Known rows, with every way that one mark hangs from another:
bugik[vapal[bekuf nulik[pagu]]]: [ 2.630  2.586 -5.247  2.158  2.603  0.909  0.266  0.999 -2.021  1.195
  3.534 -2.709 -2.274  3.448 -4.317  2.131  2.988 -1.000  2.043  0.012
 -2.175 -4.767  4.152  1.407 -3.185 -1.632 -5.490 -4.745 -2.921 -1.808]
bikol[nulik]: [-0.843  0.348 -4.006 -3.660  2.606 -5.559 -1.144 -3.625  2.076 -4.948
  1.259  1.331 -1.803  2.680 -3.252 -0.678  1.306  2.634  1.118  4.444
  1.579  0.037  1.516 -5.350  4.070 -1.003  1.848  0.993 -0.376  0.622]
pagu[dofuf nulik[vapal[bekuf vivura[bikol]]]]: [ 2.301 -1.896  2.395  2.613 -5.701  3.738 -0.075  0.510  0.368  6.050
 -3.607 -3.473  4.366 -1.204 -0.067 -4.077  1.260 -2.357 -0.313 -2.355
 -0.462  0.717 -6.520  0.967 -1.027  3.751 -1.967  3.775  1.330 -0.111]
nulik[pagu vapal[vivura]]: [ 0.552 -1.351  1.214  2.389  3.805 -2.041  4.128  2.912  1.082 -4.056
  0.171  3.750 -0.242 -2.847  2.458  1.523 -4.953 -3.020 -0.001  1.215
  0.825 -2.006  1.863  2.214  0.107 -2.765  3.129  2.628  1.942  4.516]
bekuf[vapal[nulik[pagu[dofuf]] vivura]]: [-2.954 -0.726  1.645  1.012  4.042  5.212 -1.351  4.026 -1.423 -1.524
  9.132  4.108  3.468 -1.851 -0.417 -2.150 -1.976  4.124  1.379 -1.547
 -0.675 -1.914 -1.818  2.667  0.423  0.576 -0.123  1.831 -1.049  1.196]
vivura[bikol[nulik[pagu[dofuf]]]]: [-5.369 -2.293 -2.078 -2.099 -0.668 -2.584 -3.331 -1.541  1.382 -3.289
  3.999  2.391 -4.517 -0.357  2.562 -1.003  1.325  1.289 -2.255  3.019
 -1.209  2.401  0.649 -2.502 -0.059  1.260  3.268 -1.346  0.233  0.455]
bikol[nulik[pagu[dofuf] vapal[bekuf]] vivura]: [-2.171 -3.252 -5.620 -4.283  0.096  0.136 -0.072 -0.806 -0.781  0.113
 -5.138  4.516 -7.268 -0.595  4.348 -4.162 -0.070 -1.059  1.108 -1.381
 -3.422  0.631 -2.688  3.971 -0.812 -7.900 -2.251 -5.117  0.890 -4.628]
vapal[bekuf nulik[pagu] vivura[bikol]]: [ 0.914  4.165  3.690  2.459  0.512  2.197 -1.831  0.420 -0.864  0.496
  4.937 -3.049  5.174  1.151  3.844  4.302 -1.271 -0.189 -5.514  0.704
  0.048 -0.443 -0.323  1.266 -3.594  3.288 -0.202 -3.026 -1.060 -2.782]
bugik[vapal]: [ 5.198  0.220 -3.510  1.211  1.908 -1.758  0.589 -1.380  0.548 -2.210
  2.269 -1.661 -1.766  3.155 -8.859 -0.423  1.983  0.518  3.647  3.701
  2.926 -1.621  2.912 -3.609  3.992 -0.981 -1.861  1.959 -2.725  1.531]
nulik[pagu vapal[bekuf vivura]]: [ 0.282 -0.556  2.544  2.180  3.969 -1.393  2.880  2.374 -0.124 -0.979
 -3.218  1.484 -0.895 -2.628  0.310  1.720 -5.337 -5.287 -0.220  0.037
 -0.062 -1.354  1.626  4.485 -2.975 -3.498 -0.712 -0.372  0.863  0.271]
vivura[bikol[nulik[pagu vapal]]]: [-0.206 -1.295 -1.104 -3.057 -0.149 -6.232 -0.136 -3.992  1.944 -3.252
 -0.492  2.486 -5.126 -0.021  3.618 -1.132  1.038  1.242 -1.262  3.848
  1.104 -0.179  5.470 -3.107  2.431  1.150  4.347 -0.118  3.869  3.899]
dofuf[pagu[nulik[vapal[bekuf vivura[bikol]]]]]: [ 3.855  1.523  2.735  0.189 -3.698  4.000  2.325  1.157  1.212  4.322
 -1.759 -2.883  4.610  1.441 -3.974 -0.448  1.796  2.545 -1.639 -2.807
 -2.612  1.227  0.929 -2.943  3.764  2.175  0.718  3.356  3.368  2.677]
bikol[nulik[pagu[dofuf] vapal[bekuf vivura]]]: [-3.461 -2.711 -0.390 -2.252  0.944 -1.565 -0.655  2.570 -0.682  1.825
 -1.906  3.292 -4.237 -2.410  3.486 -3.366 -3.193 -2.035 -2.070 -0.449
 -1.418  0.049 -3.330  3.956 -2.070 -4.716 -1.479 -3.712  1.034 -1.780]
vapal[bekuf nulik vivura]: [ 3.765  4.125  1.333  0.779  0.940  3.386 -0.857 -0.010 -0.357  1.204
  3.679 -3.115  7.242  2.368 -1.658  2.803 -0.269  1.663 -2.090  0.254
  1.702 -1.864 -3.309  0.192 -1.676  0.217 -2.985 -1.394 -1.634 -3.576]
vivura[bikol[nulik[pagu vapal[bekuf]]]]: [-0.167 -0.597 -0.209 -2.761 -0.515 -5.525 -1.157 -3.836  0.692 -1.102
 -2.780  1.589 -5.538  0.737  2.730 -0.252  0.684 -0.051 -1.094  2.649
 -0.441  0.896  4.918 -1.467  0.167  0.513  1.047 -2.351  3.449  0.426]
pagu[dofuf[vapal[bekuf vivura]] nulik]: [-1.154  1.178  0.220  2.822 -5.323  4.151  0.651  3.005 -1.801  4.838
 -4.171 -5.251  6.014  0.173 -4.243  1.114  2.331 -1.563  4.153 -5.780
  0.536  2.554 -6.463 -0.457 -0.518  2.275 -2.378  4.181 -6.113 -2.770]
bugik[vapal[bekuf nulik[pagu] vivura[bikol]]]: [ 6.263  3.827  3.123  2.564 -0.273  0.907 -1.542  0.127 -2.937  4.103
  5.815 -5.461  2.526  0.769 -0.198  2.377  1.751  0.225 -3.345  1.238
  0.935 -1.334  0.164  0.000 -0.975  1.654 -2.436 -3.579 -2.376 -2.496]
nulik[pagu[dofuf] vapal[bekuf vivura[bikol]]]: [-2.145 -2.861  3.728  2.642 -0.178  2.730 -0.082  2.807 -0.634  2.509
 -1.883  1.730 -0.807 -4.146  3.484 -1.130 -4.014 -3.949 -2.090 -1.522
  0.160  1.083 -2.603  6.060 -4.763 -0.668 -0.758 -1.144  2.181 -0.461]

Rows:
[ 0.136  0.338 -3.600 -0.178 -0.849  4.076  3.802  1.962  1.249  1.374
 -3.866 -0.133  0.519  3.650 -7.399 -0.020  2.856  1.545  2.935 -4.394
 -5.727 -1.463  3.967 -1.132  1.343 -1.137 -2.388  2.839  2.465  3.069]	dofuf[pagu[nulik[vapal[bekuf]]]]
[-2.638  0.645 -3.044  0.463  5.270  1.441 -0.047  0.671 -1.315 -5.166
  6.540  4.300 -0.507  1.170 -3.500 -0.125  0.461  4.640  4.450 -0.299
 -1.949 -3.712  5.887 -0.223  0.573  0.516 -0.168  1.222  0.088  3.315]	bekuf[vapal[nulik[pagu]]]
[-2.070 -0.106 -0.759 -1.707  0.952 -5.998 -2.725 -3.746  1.410 -4.922
  3.277  1.043 -4.000  1.311  1.790  1.149  0.847  1.707 -2.153  4.356
 -0.011  1.780  4.395 -4.958  1.772  2.257  4.715 -0.352  0.533  1.380]	vivura[bikol[nulik[pagu]]]
[-3.089 -0.952 -5.092  2.028 -5.067  3.654  2.390  2.158  0.474  1.004
 -2.885 -2.832  2.833  1.466 -5.460  0.060  5.016  0.133  7.123 -5.082
 -0.133  0.706 -2.440 -2.147  0.252  2.585 -0.375  6.161 -3.975  1.697]	pagu[dofuf[vapal] nulik]
[ 5.309 -0.148 -3.628 -5.783 -0.266 -3.226  0.646 -5.579  0.831 -0.394
 -6.603  1.796 -3.529  2.172 -0.812 -3.250  1.363  2.134  1.807  1.986
  1.425 -0.214 -0.567 -1.178  4.718 -5.763 -1.233 -2.213  1.855 -4.392]	bikol[nulik[vapal[bekuf]] vivura]
[ 1.907 -0.019  5.456  2.299  1.623 -1.789  1.136  0.468 -0.373  0.148
 -2.635  0.010 -0.369 -2.736  2.491  1.685 -3.939 -4.108 -2.406  0.746
  0.534  0.247  2.228  3.052 -1.742  0.122  1.031 -0.214  2.076  0.650]	nulik[pagu vapal[bekuf vivura[bikol]]]
[-2.464  1.355  2.983  2.872 -1.486  5.930 -3.262  2.476 -1.966  2.414
  5.772 -1.181  4.673 -0.377  4.661  1.142 -0.849 -0.239 -5.017 -1.414
 -1.078  0.699 -4.213  4.206 -5.846  2.161 -1.822 -4.066 -1.048 -3.442]	vapal[bekuf nulik[pagu[dofuf]] vivura[bikol]]
[ 3.726  2.439  6.239 -2.340 -0.592 -3.603 -4.051 -5.171 -0.098  0.963
  0.567 -4.222  2.813  0.704 -0.224  0.772 -1.080  1.880 -5.106  3.905
  3.929  3.507 -2.957 -4.547  3.047  2.992  0.467 -0.701 -1.080 -5.124]	vapal[bekuf vivura[bikol[nulik]]]
[-4.407  0.159 -1.155 -3.120 -3.521 -0.913 -3.558 -1.426 -1.162  0.716
 -1.716 -0.048 -4.028 -0.214  0.837  1.138  3.228  1.361  0.502 -0.387
 -0.361  4.159  1.691 -1.166 -0.990  1.066 -0.221 -2.987 -1.838 -3.125]	vivura[bikol[nulik[pagu[dofuf[vapal[bekuf]]]]]]
[-0.553 -0.002 -0.306  2.670 -5.208  3.684  2.465  3.417 -0.145  1.739
 -1.378 -3.863  6.433 -0.300 -3.163  0.699  2.743  0.050  3.783 -4.459
  1.128  2.296 -6.301 -2.458  1.690  2.912  0.639  6.642 -5.153  1.083]	pagu[dofuf[vapal[vivura]] nulik]
[ 6.218  0.347  3.415  1.976 -2.998 -2.580  2.540 -1.660  2.242  0.787
 -1.651 -4.155  5.266 -0.398  0.100 -0.955  0.951 -0.526  0.289  0.678
  2.533 -0.721 -1.577 -4.824  4.372  5.887  3.306  7.376  1.868  4.855]	pagu[nulik[vapal[vivura[bikol]]]]
[ 4.383 -0.067  3.269  0.929  1.999 -0.011  2.297 -1.005  0.342  1.291
 -4.282 -0.882  2.405 -0.758 -3.038 -0.407 -3.184 -2.116  0.712  0.959
  3.021 -0.955 -1.566  1.472  0.778 -1.312 -1.979  1.805  1.824  0.350]	nulik[vapal[bekuf vivura]]
[-4.033 -0.392 -5.906 -3.916 -1.386  0.689 -0.757  0.181 -1.646 -0.126
 -4.255  1.963 -5.642  0.353  1.299  0.018  1.565  1.247  2.627 -2.656
 -1.924  4.309 -1.854  1.871  0.594 -6.855 -1.123 -4.261 -4.496 -7.181]	bikol[nulik[pagu[dofuf[vapal[bekuf]]]] vivura]
[-1.891  3.821 -4.534  0.333  0.157  2.134  2.634  1.523 -2.195 -0.164
 -1.686 -1.376  0.500  3.658 -2.469  7.261  3.587  0.312  4.928 -4.010
 -0.577 -1.878  6.322  2.069 -3.504 -0.935 -3.324 -2.447 -3.383 -1.901]	dofuf[vapal[bekuf nulik[pagu]]]
[-0.179 -1.593  0.286 -2.883  3.036 -6.433  1.695  0.425  1.575 -2.453
  0.512  3.441 -2.577 -1.915  4.241 -1.285 -3.226 -0.557 -1.537  2.621
  1.201 -1.518  1.078 -1.615  2.758 -2.917  3.584  0.060  1.767  3.164]	bikol[nulik[pagu vapal[vivura]]]
[ 0.739 -2.159 -0.067  3.032 -2.303  4.160  1.293  2.042  0.263  5.186
 -4.553 -2.368  3.539 -0.852 -1.561 -3.877 -0.191 -3.083  2.073 -3.102
 -1.422 -0.243 -7.289  1.970 -1.860  1.422 -3.403  3.323  0.154 -0.046]	pagu[dofuf nulik[vapal[bekuf vivura]]]
[ 0.083  1.669  2.229  0.920  5.323  1.499 -0.024  2.132 -1.399 -3.256
  8.803  2.464  3.672 -0.504 -0.690 -0.556 -2.331  4.354  1.719 -0.139
  0.338 -2.933  1.655 -0.081  1.876  0.819  0.891  2.612 -0.563  2.563]	bekuf[vapal[nulik[pagu] vivura]]
[-4.384 -0.927  1.863  2.441 -2.209  3.101  0.405  3.631 -0.282 -1.226
  1.843  0.594  1.085 -2.700  1.618  2.931 -1.022 -0.790  0.276 -1.907
  2.075  3.577 -0.844  1.339 -1.137  0.993  2.943  1.892 -3.137  1.210]	nulik[pagu[dofuf[vapal[vivura[bikol]]]]]
[-0.435  3.575  1.029  2.925  3.221  1.782 -0.079  3.142 -1.253 -0.330
  4.125 -1.534  4.256  1.306  1.437  4.458 -2.655 -1.306 -2.576 -0.464
 -1.869 -2.229 -1.196  3.240 -4.314 -1.651 -2.041 -3.668 -2.089 -2.890]	vapal[bekuf nulik[pagu] vivura]
[ 3.275  0.378  0.658 -4.405 -1.320 -3.960 -1.769 -6.928  1.442  0.293
 -3.237 -0.113 -3.391  1.490 -0.381 -2.132  2.516  2.013 -0.487  3.364
  2.536  0.720  2.967 -3.749  2.658  2.274  0.010 -0.719  4.284  0.247]	vivura[bikol[nulik[vapal[bekuf]]]]
[-3.300 -3.920 -2.054 -2.995 -1.623 -2.641 -1.286 -1.831  1.490 -1.748
  0.277  4.353 -5.589 -1.362  3.929 -3.817  1.467  1.188 -1.029  2.157
 -0.650  0.453  1.135 -0.938 -0.022  0.701  2.702 -0.906  3.688  3.188]	vivura[bikol[nulik[pagu[dofuf] vapal]]]
[ 1.666 -1.447  3.828  1.962  1.500 -2.647  2.150  1.054  1.776 -2.040
  0.476  1.586  0.229 -2.937  3.991  0.964 -3.486 -2.125 -2.388  1.694
  2.521 -0.759  1.966  0.855  1.165  0.853  4.949  2.521  3.427  5.104]	nulik[pagu vapal[vivura[bikol]]]
[-3.417 -2.471 -1.472 -3.237 -2.017 -1.357 -2.683 -2.716  0.040  1.225
 -2.388  2.394 -6.188 -1.100  2.969 -2.582  0.897 -0.564 -0.916  0.787
 -1.481  1.266  1.596  1.268 -1.901 -0.270  0.164 -3.739  3.396 -0.499]	vivura[bikol[nulik[pagu[dofuf] vapal[bekuf]]]]
